Every row comes from one small tree of marks. The marks that hang from a mark follow it in brackets, in alphabetical order. Every link used is in the known rows. Which tree was each row made from?
Known rows:
rugi{kelevi sopu}: -0.949  1.504  -1.320  -1.513  0.658  -0.560  -2.309  -0.246  0.354  -0.743  -1.334  1.440  -0.688  3.036  -4.004  -0.920  -1.918  0.523  -0.035  -1.173  0.343  -0.949  1.868
maforiz{rugi}: -0.348  1.352  -0.505  -0.338  -1.228  -2.333  -0.264  -0.149  -0.575  -1.014  -1.544  1.203  -0.236  1.290  -1.391  1.810  -1.514  -0.283  1.364  -0.403  -0.560  -0.804  1.039
sopu{rugi}: -0.199  -0.530  -0.600  -1.228  -0.394  -1.665  0.718  -0.100  -0.345  -0.645  -1.375  1.231  -0.357  1.710  -1.767  1.298  1.284  -0.232  0.702  -1.153  -0.070  -0.648  0.554
basa{mapip{gute mitinap{sazagi}}}: 0.239  1.110  -0.700  -1.147  -1.616  -0.861  0.433  0.207  -0.815  -1.145  -1.390  2.052  0.652  2.186  -3.525  0.673  0.607  -0.340  4.010  -0.864  -1.344  -0.820  0.673
gute{mapip}: 0.038  0.772  -0.297  -0.998  -1.503  -0.814  0.355  -0.216  -0.400  -1.403  -1.509  1.542  -0.321  1.724  -1.879  -0.154  0.582  -0.504  -1.460  -1.675  0.103  -0.591  0.444
rugi{kelevi maforiz sopu}: -1.786  2.479  -1.157  0.951  1.663  -0.386  -2.005  -0.066  0.291  -1.299  -1.549  1.512  -0.646  2.990  -4.404  -0.850  -1.936  0.546  0.157  -1.527  0.491  -0.886  1.817
mapip{gute}: 0.043  1.023  0.374  -1.041  -1.403  -1.094  0.120  0.044  -0.525  -0.700  -1.577  1.795  -0.123  3.288  -2.748  2.062  -0.126  -0.068  1.294  -0.964  0.202  -0.395  1.746
mapip{basa gute maforiz mitinap}: -0.168  1.632  -0.072  0.894  -0.973  -1.139  -0.123  1.546  -1.344  -1.602  -1.525  2.384  1.948  4.090  -5.139  -0.158  0.080  -0.089  2.887  -2.460  -0.241  0.039  1.864
maforiz{rugi{kelevi sopu}}: -0.885  1.826  -1.224  -0.605  0.309  -1.949  -2.047  -0.120  -0.035  -1.175  -1.382  1.070  -0.340  2.541  -2.809  0.771  -2.609  0.080  0.828  -0.500  -0.514  -1.161  1.280
kelevi{rugi}: -0.185  -1.696  0.461  -0.983  -1.383  -1.054  0.716  -0.193  0.154  -0.447  -1.748  1.298  -0.424  1.797  -1.115  0.790  0.288  -0.241  1.318  -1.079  -0.097  0.054  1.318
gute{mapip{maforiz mitinap{sazagi}}}: -0.419  1.021  -0.917  0.400  -1.592  -0.718  0.520  0.462  -1.034  -1.777  -1.658  1.786  -0.144  1.183  -3.036  -1.158  0.728  -0.301  -0.737  -2.427  -1.578  -0.609  0.097
mapip{basa gute maforiz mitinap{sazagi}}: -0.192  1.689  -0.163  0.874  -0.972  -1.066  -0.029  1.478  -1.694  -1.732  -1.574  2.471  2.224  3.707  -5.071  0.895  0.114  0.056  2.903  -2.636  -2.401  -0.286  1.573
mitinap{mapip{gute maforiz{rugi}}}: -0.531  1.491  -0.227  1.030  -1.579  -1.343  0.007  0.834  -0.874  -0.850  -1.693  1.633  -0.082  2.892  -1.615  2.843  -0.150  -0.769  3.971  -1.198  -0.353  -0.597  1.830
mapip{maforiz mitinap}: -0.672  1.196  -1.048  0.929  -1.646  -1.068  0.347  0.748  -0.947  -0.964  -1.709  1.906  -0.522  0.877  -3.649  -1.927  -0.191  0.113  1.669  -1.926  0.083  -0.145  1.286
basa{mapip{mitinap}}: 0.181  0.990  -1.096  -1.161  -1.747  -0.913  0.431  0.018  -0.490  -0.926  -1.318  1.890  0.216  1.054  -3.052  -1.095  0.421  -0.397  3.539  -0.812  0.259  -0.644  0.714
gute{mapip{maforiz}}: -0.489  0.904  -0.366  0.379  -1.520  -0.751  0.542  0.209  -0.605  -1.799  -1.531  1.632  -0.235  1.892  -2.432  -0.212  0.571  -0.484  -1.165  -2.665  -0.029  -0.489  0.438
kelevi{rugi{sopu}}: -0.511  -1.763  0.204  -1.084  -0.753  -0.934  0.159  -0.232  0.271  -0.477  -1.843  1.171  -0.609  2.887  -1.338  -0.132  -0.737  -0.291  1.413  -0.993  -0.181  0.042  1.645
basa{mapip{gute}}: 0.199  0.933  -0.157  -1.188  -1.540  -0.871  0.496  -0.033  -0.399  -1.178  -1.286  1.881  0.584  2.904  -2.981  1.623  0.445  -0.546  3.597  -1.146  0.228  -0.717  1.030
gute{mapip{basa maforiz mitinap{sazagi}}}: -0.172  1.261  -0.703  0.320  -1.186  -0.743  0.233  0.808  -1.224  -2.118  -1.508  2.034  1.310  2.015  -3.520  -1.023  0.734  -0.389  -0.303  -2.850  -1.732  -0.506  0.343
basa{mapip{gute mitinap}}: 0.266  1.080  -0.645  -1.146  -1.614  -0.909  0.380  0.257  -0.570  -1.069  -1.351  2.012  0.470  2.476  -3.629  -0.060  0.587  -0.430  3.965  -0.732  0.200  -0.600  0.908
rugi{maforiz sopu}: -1.435  1.705  -0.517  1.273  0.384  -0.711  -0.332  -0.115  -0.282  -1.136  -1.959  1.483  -0.764  2.786  -2.634  -0.670  -1.926  -0.060  1.110  -1.375  0.259  -0.386  1.918
mitinap{mapip{basa gute} sazagi}: 0.182  1.456  0.128  -0.744  -1.325  -0.684  -0.167  0.537  -1.202  -0.708  -1.625  2.108  1.553  2.947  -1.747  3.949  0.421  -0.527  3.867  -1.233  -3.123  -0.861  1.888

Write each row's tree:
0.371  1.134  -0.558  -1.056  -1.151  -0.851  -0.040  0.403  -0.778  -1.681  -1.462  1.876  1.036  2.105  -2.990  -1.673  0.651  -0.497  -0.690  -1.694  -0.081  -0.378  0.590 : gute{mapip{basa mitinap}}
-0.499  1.693  -0.512  0.880  -1.329  -1.236  -0.133  0.824  -1.392  -1.194  -1.608  1.882  1.550  1.738  -1.474  3.444  -0.293  -0.644  4.112  -1.961  -3.559  -0.960  1.453 : mitinap{mapip{basa maforiz{rugi}} sazagi}
0.301  1.380  0.244  -0.743  -1.329  -0.846  -0.285  0.635  -0.753  -0.566  -1.536  2.027  1.159  3.494  -1.833  2.454  0.396  -0.706  3.784  -0.959  0.035  -0.427  2.337 : mitinap{mapip{basa gute}}
-1.048  0.650  -0.931  0.274  1.177  -1.278  -0.270  0.084  0.015  -1.187  -1.232  1.282  -0.281  1.814  -3.266  1.247  1.264  0.170  0.198  -1.531  0.181  -0.895  0.454 : sopu{rugi{kelevi maforiz}}
0.467  1.544  -0.062  -1.054  -0.942  -1.066  -0.348  0.850  -1.402  -1.162  -1.534  2.333  2.135  3.445  -4.256  0.963  0.045  0.065  2.493  -1.231  -2.253  -0.424  1.626 : mapip{basa gute mitinap{sazagi}}
-0.516  1.278  -0.459  0.499  -1.134  -1.412  0.234  0.451  -0.625  -1.811  -1.363  1.694  0.734  3.663  -3.364  1.741  -0.590  -0.691  4.293  -1.762  -0.399  -0.842  0.922 : basa{mapip{gute maforiz{rugi{sopu}}}}
-0.282  1.485  0.631  0.813  -0.881  -1.087  0.069  1.094  -1.090  -1.742  -1.428  2.249  2.083  4.707  -4.248  2.208  -0.099  -0.239  2.374  -3.033  -0.174  -0.135  2.044 : mapip{basa gute maforiz}
-0.317  1.342  -0.272  0.564  -1.456  -0.763  -0.049  0.822  -0.829  -0.809  -1.584  1.970  1.023  2.268  -1.858  1.341  0.231  -0.677  3.657  -2.097  -0.021  -0.335  2.141 : mitinap{mapip{basa maforiz}}
0.108  1.255  -0.449  -0.948  -1.508  -1.063  0.050  0.401  -1.120  -0.658  -1.727  2.026  0.016  2.272  -3.544  0.756  0.044  0.194  1.841  -0.596  -2.079  -0.551  1.276 : mapip{gute mitinap{sazagi}}
-0.413  1.822  0.481  1.342  -0.658  -1.969  -0.270  1.231  -1.229  -2.109  -1.425  1.931  2.293  4.745  -3.877  3.113  -0.893  -0.401  2.809  -2.540  -0.772  -0.377  1.719 : mapip{basa gute maforiz{rugi}}
-0.664  1.471  -0.349  1.018  -1.248  -1.300  -0.298  0.811  -0.765  -0.851  -1.759  1.574  -0.169  3.411  -1.694  2.398  -0.673  -0.788  4.030  -1.172  -0.377  -0.599  2.002 : mitinap{mapip{gute maforiz{rugi{sopu}}}}
-1.098  -1.099  0.285  0.635  -0.057  -0.821  0.334  -0.032  0.220  -0.890  -2.005  1.227  -0.573  2.861  -1.583  -0.094  -0.772  -0.260  1.551  -1.252  -0.134  0.091  1.613 : kelevi{rugi{maforiz sopu}}
-0.236  1.206  -0.796  0.231  -1.650  -0.787  0.677  0.660  -1.024  -1.540  -1.388  2.155  0.783  2.357  -4.117  0.651  0.646  -0.350  4.319  -1.882  -1.479  -0.742  0.619 : basa{mapip{gute maforiz mitinap{sazagi}}}
-0.880  1.597  -1.315  1.439  -1.433  -1.799  0.078  0.793  -1.400  -1.398  -1.741  1.680  -0.066  0.526  -3.185  0.015  -0.960  0.054  2.163  -1.642  -2.741  -0.734  0.645 : mapip{maforiz{rugi} mitinap{sazagi}}
-0.666  2.204  -1.163  1.195  -0.283  -1.800  -1.179  1.351  -1.068  -1.896  -1.292  1.917  1.804  2.195  -4.818  -0.864  -0.999  0.083  2.286  -2.161  -0.625  -0.467  1.261 : mapip{basa maforiz{rugi{kelevi}} mitinap}
-0.205  1.190  -0.729  0.234  -1.640  -0.874  0.596  0.687  -0.792  -1.486  -1.367  2.096  0.543  2.645  -4.168  -0.092  0.598  -0.445  4.264  -1.741  0.058  -0.510  0.860 : basa{mapip{gute maforiz mitinap}}
-0.265  1.510  0.039  0.595  -1.320  -0.637  0.057  0.995  -1.408  -1.084  -1.652  2.214  1.643  3.128  -2.319  3.914  0.460  -0.535  4.176  -2.226  -3.228  -0.750  1.853 : mitinap{mapip{basa gute maforiz} sazagi}
-0.304  1.396  -0.821  0.577  -1.503  -1.468  0.376  0.759  -0.887  -1.713  -1.354  1.862  0.709  2.669  -3.876  0.516  0.042  -0.567  4.582  -1.414  -0.358  -0.682  0.608 : basa{mapip{gute maforiz{rugi} mitinap}}
-0.321  1.485  -0.721  0.832  -1.129  -1.103  -0.053  1.216  -1.225  -1.465  -1.521  2.238  1.567  2.071  -4.367  -1.677  -0.189  -0.042  2.271  -2.557  -0.140  -0.019  1.634 : mapip{basa maforiz mitinap}
-0.520  1.187  -0.777  0.481  -1.535  -1.447  0.554  0.238  -0.606  -1.681  -1.254  1.676  0.532  1.681  -2.736  1.135  -0.263  -0.639  3.812  -1.862  -0.265  -0.819  0.576 : basa{mapip{maforiz{rugi}}}
0.535  1.473  -0.004  -1.053  -0.954  -1.179  -0.410  0.917  -1.119  -1.069  -1.473  2.279  1.812  3.852  -4.322  -0.087  0.049  -0.065  2.437  -0.995  -0.054  -0.107  1.944 : mapip{basa gute mitinap}
-0.478  1.336  -0.448  0.999  -1.543  -1.061  0.299  1.084  -1.098  -1.127  -1.709  2.087  -0.147  2.883  -4.425  -0.398  0.068  0.052  2.242  -1.844  -0.060  -0.104  1.501 : mapip{gute maforiz mitinap}
-0.655  1.761  0.280  1.285  -0.192  -1.853  -0.694  1.221  -1.162  -2.143  -1.519  1.836  2.142  5.509  -3.997  2.458  -1.698  -0.448  2.886  -2.510  -0.871  -0.432  1.992 : mapip{basa gute maforiz{rugi{sopu}}}
-0.532  1.545  -0.558  0.430  -0.987  -1.361  -0.063  0.494  -0.478  -1.861  -1.173  1.764  0.820  3.140  -3.892  2.124  -0.079  -0.461  3.928  -1.821  -0.257  -0.987  0.712 : basa{mapip{gute maforiz{rugi{kelevi}}}}
-0.167  1.486  0.153  0.616  -1.351  -0.797  -0.059  1.076  -0.935  -0.951  -1.560  2.083  1.255  3.694  -2.370  2.392  0.416  -0.725  4.090  -1.951  -0.104  -0.315  2.308 : mitinap{mapip{basa gute maforiz}}
-0.285  1.071  -0.243  0.168  -1.583  -0.849  0.731  0.376  -0.573  -1.548  -1.329  2.010  0.653  3.073  -3.536  1.572  0.491  -0.561  3.923  -2.141  0.082  -0.617  0.983 : basa{mapip{gute maforiz}}
-0.124  1.234  -0.619  0.333  -1.210  -0.828  0.180  0.845  -0.972  -2.054  -1.466  1.953  1.134  2.256  -3.563  -1.722  0.684  -0.500  -0.362  -2.717  -0.190  -0.266  0.551 : gute{mapip{basa maforiz mitinap}}
-0.635  1.684  -0.609  1.509  -1.330  -1.923  -0.016  1.196  -1.221  -1.461  -1.695  1.768  0.047  2.963  -4.022  0.499  -0.743  -0.148  2.666  -1.348  -0.601  -0.338  1.189 : mapip{gute maforiz{rugi} mitinap}
-0.569  1.397  -0.551  0.994  -1.529  -0.965  0.357  1.014  -1.397  -1.210  -1.767  2.169  0.114  2.509  -4.335  0.669  0.120  0.162  2.294  -1.978  -2.225  -0.428  1.204 : mapip{gute maforiz mitinap{sazagi}}
-0.646  1.563  -0.321  1.027  -1.594  -1.231  0.113  0.725  -1.316  -0.975  -1.776  1.773  0.368  2.331  -1.530  4.355  -0.103  -0.590  4.050  -1.414  -3.489  -1.036  1.371 : mitinap{mapip{gute maforiz{rugi}} sazagi}
-0.504  1.843  -0.849  1.353  -0.895  -1.959  -0.371  1.309  -1.342  -1.812  -1.485  1.914  1.778  2.099  -3.961  -0.789  -0.987  -0.219  2.730  -2.105  -0.728  -0.272  1.308 : mapip{basa maforiz{rugi} mitinap}
